Known rows, with every step that occurs:
l > v: [  2   8   0   1   5  -5  16 -14  -3  -2 -14   3  -8 -13   2  -4   8   0
  -1  -9]
r > d > c > l > v > e: [-16  -1  11  15   0   0  40 -14 -15  -6 -23   7   1 -13  -1  11  18  15
  20   4]
e > r > d: [ -8  -3   9   3   6   0  11   3  -4   5 -16   0   4  -7   6   4   7 -10
  15  -3]
v > e > c > l: [-11  -4   8  14  -9 -14   6   6  -1 -10  -8  -2   9   4   3   6   5  11
  20   0]
e > r > d > c > l: [-19 -16  16  11  -5   6  24  17  -3   7 -25  -3   7   1  11   3  13  -4
  19  10]
e > c > d: [  4 -20   2  15  -7  -5   1   9   3   2   0  -6   4  -5   0  13  15   8
  22 -13]
c > l > v > e > r > d: [-23  11  16   6  11  -8  32 -14 -10  -9 -38   4  10 -18  15   4  26  -4
  15  -3]
l > v > e: [ -3  15   0   6   6 -10  15 -24  -4 -16 -12   5  -3 -13  -1   2   7   4
   0 -11]
e > c > d > r: [ -1 -21   5  14  -6 -11   1  10  -2   0 -16  -5  12   3  11   4  18   6
  30  -2]
d > e: [ -5   2  -2   0   1   4  -2   5  -9 -10   1  -4   6   3 -11  -2  -2   8
  17 -12]
l > v > e > r: [ -9  11   6   7   6 -17  16 -17   2 -17 -27   2   0 -12   8  -8  10 -10
   1 -16]
r > d: [ -2  -3   4   2   5   5  11  -5 -10   9   0   2   2  -7  -3  13   5   2
  13  -1]
v > e > r > d > c: [-10 -10  10  14  -5  -1  19   1  -3  -8 -16   0   4  -3  -2   9   2   0
  22  -3]
f > d: [-9 -2  0  0  1  6  5 -8 -3  3  6  2 11 -4  2  8 -1 -2 13  1]
d > e > c > l: [-12  -8   9  10  -5  -5   3  22  -8  -5  -6  -8   9   5  -3  -2   7  14
  36  -8]
d > c > e > r: [ -7 -23   6  22 -10  10  10  16   8  -8 -17  -1   6   3   9  -6   7  -5
  14  -7]
f > d > r: [-15  -4   4  -1   1   2   4  -7  -9   1  -9   2  20   5  14  -1   1  -3
  23  14]
d > r: [ -5  -1   4   3  -1  -5  -2   2  -4  -1 -15   0  10  10  12  -7   2   0
   8  12]
f > d > c > e > v: [ -8 -32   6  29  -9  20  16   7  -8  -4  12   1   6  -5  -7  -3  17   3
  29  -3]
l > v > e > c: [  3   3   1  18  -2 -22  16 -16  -4 -15 -10  -1  -5 -14  -2   1   3   8
  20 -19]
r > d > c: [  1 -14   4  11  -6   7  19   2  -8   7   0   0  -6  -4  -7  11   1   7
  20   4]
c > d: [ 1 -8  0  3  1  6  1  0  1  1 -4  1  8 -5  0 12 19  5  1 -5]
d > c > l: [ -8 -13   7   8 -10   5  14  14   1   3 -10   0   1   7   4  -1   6   7
   5  15]

Rows:
[-13   0   8  12   1  -8  20   8 -13  -8 -19  -5   2  -6   1  -6  15  13
  35 -17]	d > e > c > l > v
[ -4 -12   4   4   0   1  -2   2  -2  -3 -18   2  16   4  11   5  21   4
  11   6]	c > d > r
[ -5 -25   3  22  -6  20  19   5 -10   3  -3   5   5  -6  -5  13   8  14
  28  -3]	r > d > c > e
[-12  -9   6  11   1  12   7   4 -14 -11  16  -5  11  -4 -15  -6  13   2
  36 -11]	f > d > e > v
[-14  12   7   4   6  -9  21 -17  -6 -13 -23   6   6 -11   6   0  18   7
   0  -1]	c > l > v > e
[-24 -11  17  15  -5   0  25   8  -4  -7 -25   1  11   1   8   8  14   2
  21   8]	v > e > r > d > c > l
[-11   0   5   3   0   1   0  12  -1 -13 -12  -4  10   3   1 -10   2  -6
  18 -16]	d > e > r
[ -2  -7   1  12  -8  -6   1  14  -7  -9   3  -8   2   2 -10  -1  -5  11
  35 -20]	d > e > c
[-11   9  11   9  11 -10  27 -21  -8 -11 -27   3   3 -20   4   4  16  -6
  15 -14]	l > v > e > r > d
[-15  -9  17  13   3   0  41   3  -8   5 -39   0  -2 -11  13  -3  22  -4
  18   2]	e > r > d > c > l > v
[-19  -3   9  12   2  -2  27  -2 -15  -7 -12  -4  13 -12   5   2  13  12
  49 -14]	f > d > e > c > l > v
[ -4 -12   6  12  -4   0   9   9 -15  -1   3  -7   6  -6 -14  12   0  14
  50 -20]	r > d > e > c
[ -5  -4   8  13   0 -15  22   2  -2   1 -21  -2  -4 -11   8  -5  15   6
  17  -6]	e > c > l > v
[-11 -10   6   4   5   6   1  12  -1 -13 -16  -6  16  -1   0   1  22  -3
  21 -21]	c > d > e > r
[ -5 -10   9  13   6  12  11   9 -22  -5   8  -6   1 -10 -22  -2  18   6
  37 -15]	r > d > e > v
[-20  12  14   6   7 -13  22  -9   0 -17 -38   3   8 -10  16  -8  22  -7
   0  -3]	c > l > v > e > r
[ -7 -16   6  18  -7 -15  -1   0  -2 -14 -14  -1  18   3   7  10  17  12
  32  -4]	v > e > c > d > r
[ -9  -4  12  17   0  -7  36 -13  -6 -10 -28   2  -4 -15   2   5  10   0
  20 -12]	l > v > e > r > d > c
[-16 -11  13  10  -2   2  14  18 -19   1  -7  -6  12  -3  -6  11  11  17
  48 -10]	r > d > e > c > l
[ -8  -1   3   1   6  13   8   1 -18  -2   0   0  10  -4 -14  10   5  11
  31 -11]	r > d > e
